Each row comes from the steps of one walk. Every step used is in the known rows, and no mark comes twice. Write the walk behind each row, first mark first.
Known rows:
bofa > mezo > darok > vadiv > mepe > gosedud: [  4   8 -21   3 -12  20 -22 -20   4  35  21  21   5   6 -17 -40 -11   9
  36 -27  12 -14  33  32 -10  17]
mepe > mezo > rivep > gosedud: [-11 -20  34 -10 -15 -10  22  16  20  15 -14 -18  14 -28  22   1   5 -29
 -25   1  20  17 -36 -16 -18 -12]
darok > vadiv > mepe > gosedud > rivep: [ 11  11  26  10 -16  26 -20 -10  29  19  39  10  29  21 -11 -12 -27  11
  18   2  -6  -7  51  27  11  38]
vadiv > mepe: [ -2  -1   1   2  -4 -11 -17  -5   8   1  11  16   2  -3 -25  -9 -10   9
  14  -6 -13  -2  -3   9   7  -7]
rivep > gosedud > mepe: [-20 -12  -5   7 -25  -6  27   6  -3  -1 -12  -8   8 -26  32  11   3   2
 -23  26  -1  29 -12 -21  -9   0]
gosedud > rivep > mezo > darok > vadiv > mepe: [ 16  -4  14   2  -4  17 -47 -16   4   7   7 -13  18  40 -34 -13  -7  18
  16 -19   6 -20  35  19  -6   6]
divepi > rivep: [ -5  11  -3  11  -2 -18   8   5  -3 -22   1  -7 -10 -13   8   8   9   0
   0   4 -19   2 -13  -5   3   0]
gosedud > mepe > mezo > rivep: [ -5 -24  14 -16 -19 -11  32  10   8  18 -10 -11   4 -26  28   1   5   9
 -21 -12  10  22 -21 -15 -25 -11]
divepi > rivep > mezo: [  4   1   4   4  -4  -8  -2   7 -11 -29 -12  -9  -5  -1  -3  19  12  12
 -12   0 -20 -16 -13  -6  22 -10]
mezo > darok > vadiv: [  6  -3  -5  -7   2  -8 -10 -11  -1  11   2  -7   0   9 -29 -19   5   3
  21 -11  10  -4   6 -10 -30   5]
vadiv > mepe > gosedud > rivep: [  5  12  16   8  -5  20 -24  -6  12   2  29  20  12  20  13   2 -28   1
  -2   6  -2  -2  39  21  20  21]
bofa > mezo > rivep > gosedud > mepe: [-35 -13 -13   7 -45 -13  15  11  -3  15 -21   1   8 -44  55  -4  25   9
   1   1  19  21 -14  -7 -10 -34]
mezo > darok > divepi > rivep > gosedud > mepe: [-27   1 -22  17  -2  -7  46   0 -30 -16  -9 -24 -16 -35  54  22  16 -18
 -26  25 -13  36 -18 -15 -20   3]
mezo > rivep: [-14  -8  12  -8 -10 -18 -14  14   5   6  -2   4  -1 -16   1   2  15   2
   5  -9   6  -4 -16 -11  -1 -27]
rivep > gosedud: [-13  -3   7   5 -10  -9   7   9   5  -8  -8  -3   7 -15   7   5   6 -16
  -9  19   5  11 -20 -21   1  -8]
rivep > gosedud > mepe > mezo > darok > vadiv: [  1 -23   5  -7 -20   7  45 -10   9  27 -14 -34  15 -16  14 -17  -4 -13
 -21   4  19  34 -11 -19 -55  28]
darok > mezo > mepe > gosedud: [  6   9  22 -12  18  -4 -11  -4   4  15   0   8 -12 -10 -27  -3 -27 -32
  -8  41   8   3 -16   3  -9  22]
bofa > mezo > darok: [ -9  10 -40   0   6 -15 -15  -8 -18  -4 -13  11 -22   4   7 -19  21  -1
  21 -17  22   0  -6  -6 -17 -28]
bofa > mezo: [ -7  13 -28   3  -6 -18  -6  -2  -1 -11 -10  19 -12  -6   2 -10  20  11
  24  -8   7   1  -9  -7   5 -34]
gosedud > rivep: [  0  16   8   5   4  -5 -15   0   5 -19   4   0   1  19  15  10   5   0
   4  10   7   7   9 -13   5  -8]
vadiv > mepe > gosedud: [  4   0   5   0  -6  11 -13  -2  12  12  24  28   9  -1 -10  -7 -26   3
   1   2  -8  -7  15  17  18  17]
rivep > gosedud > mepe > mezo > bofa: [ -5 -17  -7  -4  -6  -9  75  11  19   9 -11  -2  19 -19  34   5 -10  -2
 -25   8   0  33 -20 -19  -8  13]
bofa > mezo > mepe: [-10  13 -21   1   8 -14 -25  -2 -13  -8 -24   8 -29 -11 -17 -17  23  -8
  28   4   5   6 -19  -3  -4 -33]
bofa > mezo > darok > divepi > rivep: [-17  24 -44  13  17 -16  13  -5 -29 -25  -9  -1 -35 -13  25   2  33 -10
  19  -9  -7   8 -10   2  -7 -28]

Which walk is each row?
[  0   5  10  -7  15   9 -17   5  -7   0  -1  11 -21  -3 -17  -4  -8 -21
  -5  26   1   1  -3  -4   4  12] => mezo > mepe > gosedud
[ 14   1  22   3  -5  30 -34  -2   8  -3  17  14  21  32   3  12 -24  11
 -12   1  -2 -23  35  21  40  11] => vadiv > mepe > gosedud > rivep > mezo
[  4   2   9   4  10  -4 -22   7 -19 -26 -25 -22 -26  -4 -24  12  16  -4
  -6  12 -23 -11 -23  -2  14 -11] => divepi > rivep > mezo > mepe
[  1   7  -3  -4  31   6 -19   0 -23 -29 -13  -8 -12  35   8  27  20  -1
  -8   4   9  -5   7 -16   8 -29] => gosedud > rivep > mezo > darok > divepi
[  8  -5 -11  -8  16 -11   8  15   1 -13  -7  17   6  12 -20  12   4  26
   7 -12  -8 -23  -7 -12  33 -18] => rivep > mezo > bofa
[  1   8 -15   4  27 -12  35  18  -7 -32  -3   5  -8  -5  -2  34  18  18
   8  -5 -41 -15 -14  -2  44 -23] => darok > divepi > rivep > mezo > bofa
[  2   6  10   3  26  19  -2  11 -23 -25  -8  -5 -32  -7  -7  30   7 -14
 -15  27 -30  -7 -13   4  33   0] => darok > divepi > rivep > mezo > mepe > gosedud
[ 11   0  11   1   6  32 -47  -8  -9   2  11   7   9  44   6   4 -22   1
 -16  -9  15 -24  38  19  15  14] => vadiv > mepe > gosedud > rivep > mezo > darok
[  3  -3  -8   2   9  -2 -14   1 -27 -24 -16 -19 -17  10   1  10  14   0
 -17 -11  -3 -19 -11  -6   0  -7] => divepi > rivep > mezo > darok
[ 11  -3   1   2  -4   3 -12  -4 -12  -7  -8 -27  -3  10 -21   0  13  12
   4 -15  -6 -20   7   3 -11   9] => divepi > rivep > mezo > darok > vadiv
[  9  -4   4  -3  -8  18 -19 -16   9  35  29  10  11   8 -28 -27 -25   3
  16 -14   3 -13  33  23 -14  36] => mezo > darok > vadiv > mepe > gosedud
[ 23   0  31   5 -18  35 -33  -9  21  14  24   6  33  33 -22  -1 -23  24
   6  -5  -3 -25  50  27  28  25] => darok > vadiv > mepe > gosedud > rivep > mezo
[ 21 -15  11  -8  -7  31 -31 -11   1  28  16   5  16  20 -42 -16 -19  16
   5 -19   5 -31  29  23   2  26] => rivep > mezo > darok > vadiv > mepe > gosedud
[ 13  -3  -6 -14  21 -16  44   9  21  -2  -1  11   5   3  -6  -2  -8  -1
   2 -17  -2   8 -19 -14   2   2] => mepe > mezo > bofa
[ 11   8  15   5  -6  29 -31 -18  12  25  36   2  17  32  -7 -18 -29   0
  14  -9  12 -10  54  26 -12  45] => mezo > darok > vadiv > mepe > gosedud > rivep
[  6 -11 -17 -13   7 -14  63   7  14   5  -4   9   7  -6  16   1  -8  17
 -11  -8  -7  22 -11 -19  -7   4] => gosedud > mepe > mezo > bofa
[  3  10  -5  -9  17 -32  27   1  18   7   5  20  10  -7 -23   0 -14  -2
  13  11  -3  -3 -20  -4   4   0] => darok > mezo > bofa
[  2   2  -6   1  25  -7  25  -9  -8  -8   4 -15 -21 -11   0  -2  -3 -22
  -8 -14 -21  15 -20  16 -17   4] => vadiv > mepe > mezo > darok > divepi > rivep
[-26 -18  25  -3 -35 -23  25   7  13  30 -14 -12  22 -47  28   7  -6 -12
 -24  31  16  23 -30 -10 -23  -8] => darok > mezo > rivep > gosedud > mepe
[ -5 -21   6  -5 -18  -3  52   3   9   5 -17 -16  13 -27  35   5  -5 -11
 -37  20   8  37 -23 -23 -21   7] => rivep > gosedud > mepe > mezo
[-11  14 -19   6  25 -16  13   1 -26 -25  -1 -11 -30 -10  14  15  19 -17
  -1   5 -17   9 -15  -7  -9  -9] => mezo > darok > divepi > rivep
[-27  19 -34  21   7 -10  22   0 -26 -21 -16 -13 -25 -29  42   6  34 -30
   8   7  -1  17 -21   0  -8 -24] => bofa > mezo > darok > divepi > rivep > gosedud
[  9   3  15   0   3   5 -26   5  -2 -26 -10  -4   7  32   1  21   9  11
  -8   6   4 -11  10 -13  22 -20] => gosedud > rivep > mezo
[ 19 -10   7 -19   7  -4  14 -10  11  17  -3 -17   0  10 -26 -23  -2  -9
   6 -18  18   8  -5 -13 -43  16] => mepe > mezo > darok > vadiv
[ 16   5   8   3   9  28 -15   7  15  -2  25  28  26  37   1  12 -26  22
  -1 -10  -8 -28  40  23  53  15] => vadiv > mepe > gosedud > rivep > mezo > bofa
[ 15 -18   5  -8  -5   8 -36 -11  -1  19  -1  -5  11  19 -56 -20  -6  21
  18 -29   0 -27  13  15  -7   2] => rivep > mezo > darok > vadiv > mepe
[ -4  15 -17  -1   6   7 -19   1 -11   2  -9  22 -27  -5  -2 -14   7 -12
  15  14  10  -1  -2   7   8  -9] => bofa > mezo > mepe > gosedud
